Each row was made from one small tree. The marks that hang from a mark follow it in brackets, in alphabetical order. Every link used is in the known rows. Write each row's tree.
Known rows
J(W): [ 0.86 -0.92  2.53 -0.71  0.76  0.76  0.74  1.15 -1.03 -0.09  0.46 -0.31
 -0.86  0.50 -1.14 -1.88  0.22 -0.29 -0.60 -0.34 -0.26  0.05 -2.22  0.02
 -0.56]
U(E): [ 1.19  0.15 -0.13 -0.73  0.77  1.13 -0.47  0.69 -3.65  1.77 -0.03  0.16
 -0.50  0.59  0.73 -2.40  0.39  0.46 -0.57 -0.24 -1.44  0.60 -1.04 -1.28
  0.55]
Y(H(J(W)) T(U(E V))): [-1.21  1.18  1.79 -7.44  0.98 -1.65  0.90  0.26 -6.34 -1.33  2.52 -4.00
  0.20 -1.73 -7.91 -0.03  0.21 -2.54 -1.24 -0.32 -0.49  0.02 -2.03 -0.91
  0.40]
T(U(E)): [ 0.92  1.29  0.69 -1.88  0.99 -0.81 -0.76  0.03 -1.97  0.83  0.08 -0.77
  0.37 -0.09  0.74 -1.53  0.41 -0.49 -0.85 -0.09 -1.17 -0.52 -1.35  0.28
 -0.74]
Q(J(H(Y) W)): [-0.57 -3.61  5.92 -3.33  0.50  1.53  1.17  3.56 -0.83 -2.26  1.28 -0.92
 -0.12  4.21 -2.63 -1.53  0.29 -0.91 -0.28 -0.16  0.62 -1.00 -2.99 -0.70
 -1.22]
C(Q(J(H W)) V(U(E))): [ 0.80 -3.73  2.20 -4.02  0.47  1.98 -2.19  0.89 -0.59 -0.85  0.32 -2.57
  1.86  4.14 -3.79 -0.97 -1.14 -0.43 -1.58  0.48  1.97 -0.89 -3.54  0.33
 -0.96]
Q(C(V(U(E T)))): [ 2.32 -0.25 -2.99 -3.61 -0.63  0.56  0.51 -1.98 -1.59  0.41  0.27  0.02
 -1.17  2.63  0.04 -1.50  0.40 -1.69 -4.73 -0.08 -0.14 -0.80 -2.93  1.12
  0.12]
Y(H(J(W(F))) T(U(E))): [-1.96  0.86  4.25 -5.33  1.16 -1.52  0.07  1.36 -5.03 -3.30  4.26 -3.45
  2.10 -1.37 -5.90  0.88  1.31  0.23 -0.37 -1.14  0.24 -0.23 -2.96  0.22
 -0.77]
H(J(W(F)) Y(T(U))): [-2.34 -1.86  4.44 -5.10  0.51 -1.08  2.88  2.16 -0.56 -3.97  4.90 -2.84
  2.35  0.08 -4.10  0.68 -0.37 -2.36  0.82 -0.30  0.88 -0.66 -2.78  0.34
 -0.97]
Q(C(V(U)) J): [ 0.46 -1.59 -0.47 -2.64 -0.29  0.24  0.41 -1.40  1.64 -1.55  1.62 -2.81
 -1.75  4.41  0.30 -0.66 -0.34 -1.79 -4.24  1.45  2.24 -2.59 -2.14  1.62
 -0.76]
J(H): [ 1.41 -2.53  2.70 -1.37  0.70 -0.27  0.20  1.65  0.39 -0.82  0.76 -0.46
 -1.03  1.91 -0.37 -1.69  1.19 -1.11 -0.66 -2.63 -0.91 -0.19 -1.63 -0.42
 -0.84]
T(U): [ 0.47  0.55  1.48 -1.63  0.69 -1.75  0.27 -0.35  1.34 -0.26  1.45 -0.93
 -0.38  0.39  1.19 -0.87  0.27 -1.86 -0.51 -0.72 -0.12 -1.00 -1.17  1.08
 -1.22]
C(Q(J(H(Y))) V(U)): [-0.87 -5.15  1.89 -4.76 -0.34  0.97 -0.95  0.90  4.29 -1.22  2.82 -1.81
  1.69  6.94 -1.40 -0.10 -0.99 -3.09 -0.74 -0.24  2.56 -1.47 -2.63  1.01
 -0.80]
Q(C J(W)): [-0.25 -0.74  3.19 -0.92  0.37  1.52  2.46  1.05 -2.01 -1.84  0.99 -1.42
 -1.67  3.25 -0.85 -1.18 -0.07  0.80 -2.45  1.04  1.95 -1.55 -2.53 -0.07
 -1.98]
U(E T): [ 1.43  0.97 -0.66 -2.14  0.10  0.91  0.74  0.35 -4.27  2.32  1.02  1.92
 -1.43  0.26  1.15 -2.69 -0.07 -0.36 -1.07 -0.98 -1.66  1.22 -1.46 -2.01
  0.66]
J(H W): [ 1.61 -2.94  4.35 -1.67  1.18  0.46  0.61  2.31 -0.56 -1.63 -0.18 -0.64
 -0.62  1.31 -2.91 -1.69  1.06 -0.41 -0.58 -2.00 -0.47 -0.22 -2.81  0.07
 -1.56]
Y(H): [-0.32  0.25  1.70 -1.60  0.61 -0.60 -0.89  0.28 -0.72  0.17  2.12 -0.10
 -1.51  1.71 -0.24 -0.75  1.92 -0.21 -0.86 -2.09 -0.26 -0.20 -1.50  0.71
 -0.24]
H(J(W(F)) Y(T(U(E)))): [-1.73 -1.14  3.70 -5.26  0.69 -0.15  2.01  2.51 -3.96 -2.97  3.71 -2.70
  3.21 -0.32 -4.64  0.20 -0.35 -0.99  0.55  0.37 -0.08  0.03 -2.77 -0.57
 -0.38]
J(H(Y(T)) W(F)): [ 0.07 -4.07  6.20 -3.77  0.35  0.86  2.44  3.25 -0.23 -3.63  2.41 -1.50
  1.56  1.83 -2.86 -0.81  0.55 -0.53  0.33 -1.91 -0.16 -0.74 -4.27  0.86
 -0.70]
V(U(E T)): [ 2.03  0.16 -1.86 -2.04 -0.45 -0.63 -0.59  0.72 -3.22  1.21  0.93  1.07
 -0.59  1.11  1.19 -1.51  0.99 -0.71 -2.61 -0.54 -1.40  0.10 -1.66 -0.03
  0.82]
F(W): [-1.76 -1.15  1.76 -0.92  1.16  0.26  1.22  1.94 -0.98  0.95  0.29 -0.71
 -0.69  0.99 -0.75 -1.42  0.49 -0.87 -0.27  0.51  0.42  0.30 -0.39  0.13
 -0.82]
C(Q(J(H(Y))) V): [-1.28 -4.36  3.05 -4.80  0.02  2.70  0.20  0.42  3.15 -0.06  3.01 -0.99
  0.83  5.97 -1.32 -1.42 -2.07 -2.83  0.83 -0.69  2.31 -0.30 -2.31 -0.80
 -1.03]
U(E T V): [ 1.21  0.23 -1.99 -4.52 -0.72  1.69  0.43  0.02 -5.17  2.63  0.28  0.52
 -1.12 -0.07 -0.27 -3.06 -0.50 -2.90 -1.37  0.11 -2.43  1.60 -0.97 -2.56
  1.53]
J(H(Y(T(U(V)))) W(F)): [-0.27 -3.59  5.90 -7.08 -0.29 -0.21  1.78  2.37  0.45 -4.26  2.04 -4.01
  2.63  1.02 -4.55 -0.11 -0.10 -3.62 -0.31 -0.46 -0.41 -1.59 -3.96  1.79
 -1.07]
J(H(Y) W): [ 0.67 -4.00  4.73 -2.55  0.64  0.98  0.92  3.12  0.16 -1.84  0.25 -0.14
  0.37  3.07 -3.26 -1.47  1.18 -1.12 -0.18 -1.35 -0.60 -0.34 -3.27  0.25
 -1.04]
U(E V): [ 1.04 -0.61 -1.49 -2.89 -0.11  1.87 -0.68  0.64 -4.53  1.89 -0.69 -1.40
 -0.14  0.46 -0.82 -2.59 -0.25 -1.98 -1.21  0.84 -2.06  0.89 -0.64 -1.76
  1.34]

Which tree is each row?
[-2.21 -1.83  4.01 -2.84  0.49  0.32 -1.26  2.65 -2.46 -3.35  4.40 -1.98
  1.46  1.10 -5.22  0.30  2.19 -0.69  0.09 -1.25  0.28  0.68 -2.27 -0.11
 -0.99]	Y(H(J(W(F))))
[-0.49  2.34  2.74 -3.73  1.11 -3.45  1.42 -1.27  0.03 -0.92  3.34 -1.63
 -1.59 -0.21 -0.50  0.35  0.84 -0.94 -1.01 -2.50  0.53 -1.72 -1.97  1.96
 -0.74]	Y(H T(U))
[-1.20 -3.54  5.77 -4.08  0.83  1.47  3.65  2.41 -0.14 -1.72  3.10 -1.11
  0.73  4.29 -2.84 -0.39 -1.96  0.00  0.81 -1.36  2.61 -0.84 -3.14 -1.00
 -1.22]	C(Q(J(H(Y(T)) W)))
[-1.37 -4.46  5.38 -3.20  0.61  2.25  1.00  3.20  0.54 -1.71  2.05 -0.50
  1.73  5.54 -2.39 -0.63 -0.93 -0.45  1.14 -0.65  2.16 -0.37 -2.96 -0.83
 -1.97]	C(Q(J(H(Y) W)))
[-1.20 -4.43  5.48 -3.90  0.04  3.31 -1.09  0.95  2.08 -2.52  3.10 -2.45
  2.19  3.75 -2.88 -1.07 -1.89 -1.07  0.84 -0.31  2.93 -0.35 -3.63  0.03
 -2.08]	C(Q(J(H W(F))) V)
[-1.58 -0.98  2.81 -2.96  1.08 -0.45 -0.20  1.93 -2.94 -1.58  3.11 -1.11
 -0.87  0.82 -5.45 -0.16  1.69 -0.89 -0.40 -1.65  0.39  0.79 -1.77 -0.91
 -0.73]	Y(H(J(W)))
[-0.45 -0.42  0.69 -2.66  0.07  1.89  1.91 -1.87  0.50 -0.46  1.85 -1.77
 -2.38  3.51  0.29 -1.75 -1.29 -1.53 -2.49  1.01  2.11 -1.42 -1.75 -0.34
 -0.79]	Q(C(V) J)
[ 1.71 -1.79 -1.57 -1.94 -0.23 -0.30  0.40 -1.70  2.79 -1.17  0.49 -2.01
 -1.04  3.53 -0.06 -0.60  0.59 -2.04 -4.13  0.06  1.03 -2.15 -2.59  2.65
 -0.66]	Q(C(V(U)))
[-1.83 -3.09  3.78 -4.01  0.33  0.89  3.23  3.01 -2.17 -2.97  4.94 -1.96
  1.56  0.72 -4.17 -0.16 -0.42 -1.44  0.73 -0.36  0.56  0.45 -2.49 -1.29
  0.04]	H(J(W(F)) Y(T))
[-1.03  0.15  0.73 -4.95  1.07 -1.38  2.70  0.92 -3.44 -0.42  3.33 -1.59
  0.80  0.05 -2.75 -0.32 -0.64 -2.13  0.18 -0.25 -0.48  0.08 -1.04 -1.75
  0.43]	H(J Y(T(U(E))))
[ 0.84 -2.11  5.95 -4.69  1.22 -1.74  3.29  1.74  1.05 -2.89  1.57 -1.73
  0.34  1.16 -3.44 -0.27  0.01 -1.71 -0.31 -1.95  0.20 -1.77 -3.77  1.60
 -1.71]	J(H(Y(T(U))) W)
[ 0.15 -0.83 -0.20 -4.74 -0.33  2.20 -0.76 -0.68 -1.89  1.27  1.95 -0.30
  0.69  2.70 -1.73 -1.25 -2.56 -1.10 -1.65  1.30  2.11 -0.11 -3.21 -0.35
 -0.04]	C(Q(J(W)) V(U(E T)))
[-1.46 -1.05  3.63 -4.94  1.19 -1.81  3.95  1.23 -0.83 -2.36  3.91 -2.04
  0.38  0.05 -4.67  0.23 -0.89 -2.85  0.39 -0.51  0.89 -0.43 -2.27 -0.39
 -0.82]	H(J(W) Y(T(U)))
[-1.29 -1.93  0.95 -3.77  0.46 -0.48  4.22  1.43 -1.59 -0.46  4.57 -0.88
 -0.88  1.29 -2.29 -0.66 -0.76 -2.31  0.56 -1.38  0.18  0.64 -0.60 -2.48
  0.96]	H(J Y(T))
[-1.18 -1.37  3.08 -1.21  0.78  2.08  0.94  1.35 -0.59  0.08  2.28 -0.53
  0.33  2.85 -0.63 -0.99 -1.97  0.51  0.71  0.33  2.66 -0.18 -1.81 -1.05
 -1.52]	C(Q(J(W)))
[ 0.63 -2.82  4.38 -3.75  0.53  2.12  1.68 -0.22  0.32 -2.80  0.45 -2.36
 -1.81  3.99 -3.61 -1.83 -0.32 -1.25 -2.72 -0.06  2.07 -1.71 -3.78  0.07
 -2.20]	Q(C(V) J(H W))
[ 0.86  0.77 -0.55 -4.08  0.07 -0.11 -1.16 -0.08 -2.94  0.92 -0.63 -2.16
  0.61 -0.26 -0.90 -1.69 -0.05 -2.80 -1.37  1.18 -1.60 -0.12 -0.86 -0.37
  0.09]	T(U(E V))
[ 1.25 -3.76  3.23 -3.76  0.18  0.56  0.44  0.28  1.31 -3.88  0.22 -3.37
 -0.89  4.82 -3.69 -0.47  0.67 -1.36 -4.44  0.47  2.17 -2.95 -4.00  2.15
 -2.02]	Q(C(V(U)) J(H W))
[-2.29 -2.65  3.28 -7.40 -0.33 -0.37  2.43  1.95 -1.40 -3.78  4.38 -4.36
  2.67 -0.03 -5.78  0.45 -1.01 -4.77  0.23  1.03  0.38 -0.31 -2.19 -0.32
 -0.20]	H(J(W(F)) Y(T(U(V))))
[-0.03 -0.46 -2.05 -4.71 -0.62  1.69 -0.96 -1.45 -0.93  2.18  2.87 -0.16
  0.40  3.39  0.62 -1.12 -2.36 -1.49 -1.61  0.83  1.94  0.01 -2.04 -0.89
  0.57]	C(Q(J) V(U(E T)))
[-1.46 -2.79  3.00 -1.85  0.36  1.10  0.09  2.79 -2.02 -2.70  3.39 -1.92
  1.50  0.42 -3.57 -0.78  0.61 -1.10  0.49 -0.34  0.22  1.04 -1.79 -1.40
 -0.92]	H(J(W(F)))
[ 1.16 -1.70 -2.57 -2.07  0.15  1.09 -2.23 -1.04  0.71  1.89  0.57 -1.17
  1.73  2.82 -0.36 -1.00 -1.23 -1.15 -1.15  0.13  0.78  0.13 -1.89  0.96
  0.59]	C(Q V(U(E)))
[-0.45 -3.57  3.73 -2.59 -0.04  1.25  2.51  2.11  0.06 -2.62  1.48 -0.91
 -0.71  6.46 -0.45 -0.82  1.03 -0.44 -2.11 -0.67  0.98 -1.73 -2.27 -0.51
 -1.95]	Q(C J(H(Y)))
[ 0.77 -2.45 -0.15 -5.46 -0.47  1.22 -1.22 -0.36 -0.43  0.66  2.33 -0.25
  0.63  4.20 -0.86 -1.10 -1.51 -1.62 -1.76 -0.84  1.42 -0.09 -2.58 -0.89
 -0.40]	C(Q(J(H)) V(U(E T)))
[-1.09 -1.47  4.17 -0.92 -0.23  2.33  1.33  1.68 -1.51 -3.66  2.10 -2.10
  0.45  3.29 -0.26 -0.66  0.53  1.32 -1.95  1.19  1.97 -1.73 -2.91  0.54
 -2.28]	Q(C J(W(F)))
[ 0.64 -1.69 -2.18 -3.62 -0.51  0.08 -0.20 -1.92  3.53  1.34  3.11  0.48
  0.13  2.84  0.72 -0.60 -1.56 -3.15 -1.25 -1.29  1.62  0.12 -2.17  0.81
 -0.13]	C(Q V(U(T)))
[-0.34 -0.47  1.21 -6.04 -0.18 -1.26  2.82 -0.32  0.44 -0.23  2.09 -2.56
 -0.23  0.75 -1.00 -0.57 -1.39 -4.53 -0.68  0.25 -0.29 -1.39 -1.34  0.62
  0.72]	H(Y(T(U(V))))
[-1.26 -1.48  4.65 -1.59 -0.17  1.93 -0.20  2.29 -1.49 -2.08  2.69 -1.85
  0.67  1.52 -0.28 -1.22 -0.19  0.37 -0.15  1.29  1.26 -0.83 -2.35 -0.05
 -0.97]	Q(J(W(F)))
[-1.60 -0.57  1.79 -5.11  0.69 -2.36  3.74  0.51 -0.06 -1.57  4.72 -1.84
 -0.10  0.67 -2.37  0.31 -0.63 -3.43  0.32 -1.12  0.61 -0.36 -0.71 -0.92
 -0.46]	H(J Y(T(U)))
[-1.81 -2.31  3.40 -2.99 -0.16  3.66 -0.92 -0.02  1.46 -1.01  3.59 -2.12
  2.18  2.91 -1.49 -1.21 -2.61 -0.87  0.98  1.26  3.34 -0.14 -3.05  0.03
 -1.26]	C(Q(J(W(F))) V)
[ 0.32 -4.55  4.39 -3.79 -0.48  1.47 -0.59  1.21  1.82 -5.67  1.42 -4.24
  1.09  4.95 -3.03 -0.01  1.03 -1.05 -3.86  0.80  2.42 -3.01 -4.64  2.91
 -2.32]	Q(C(V(U)) J(H W(F)))
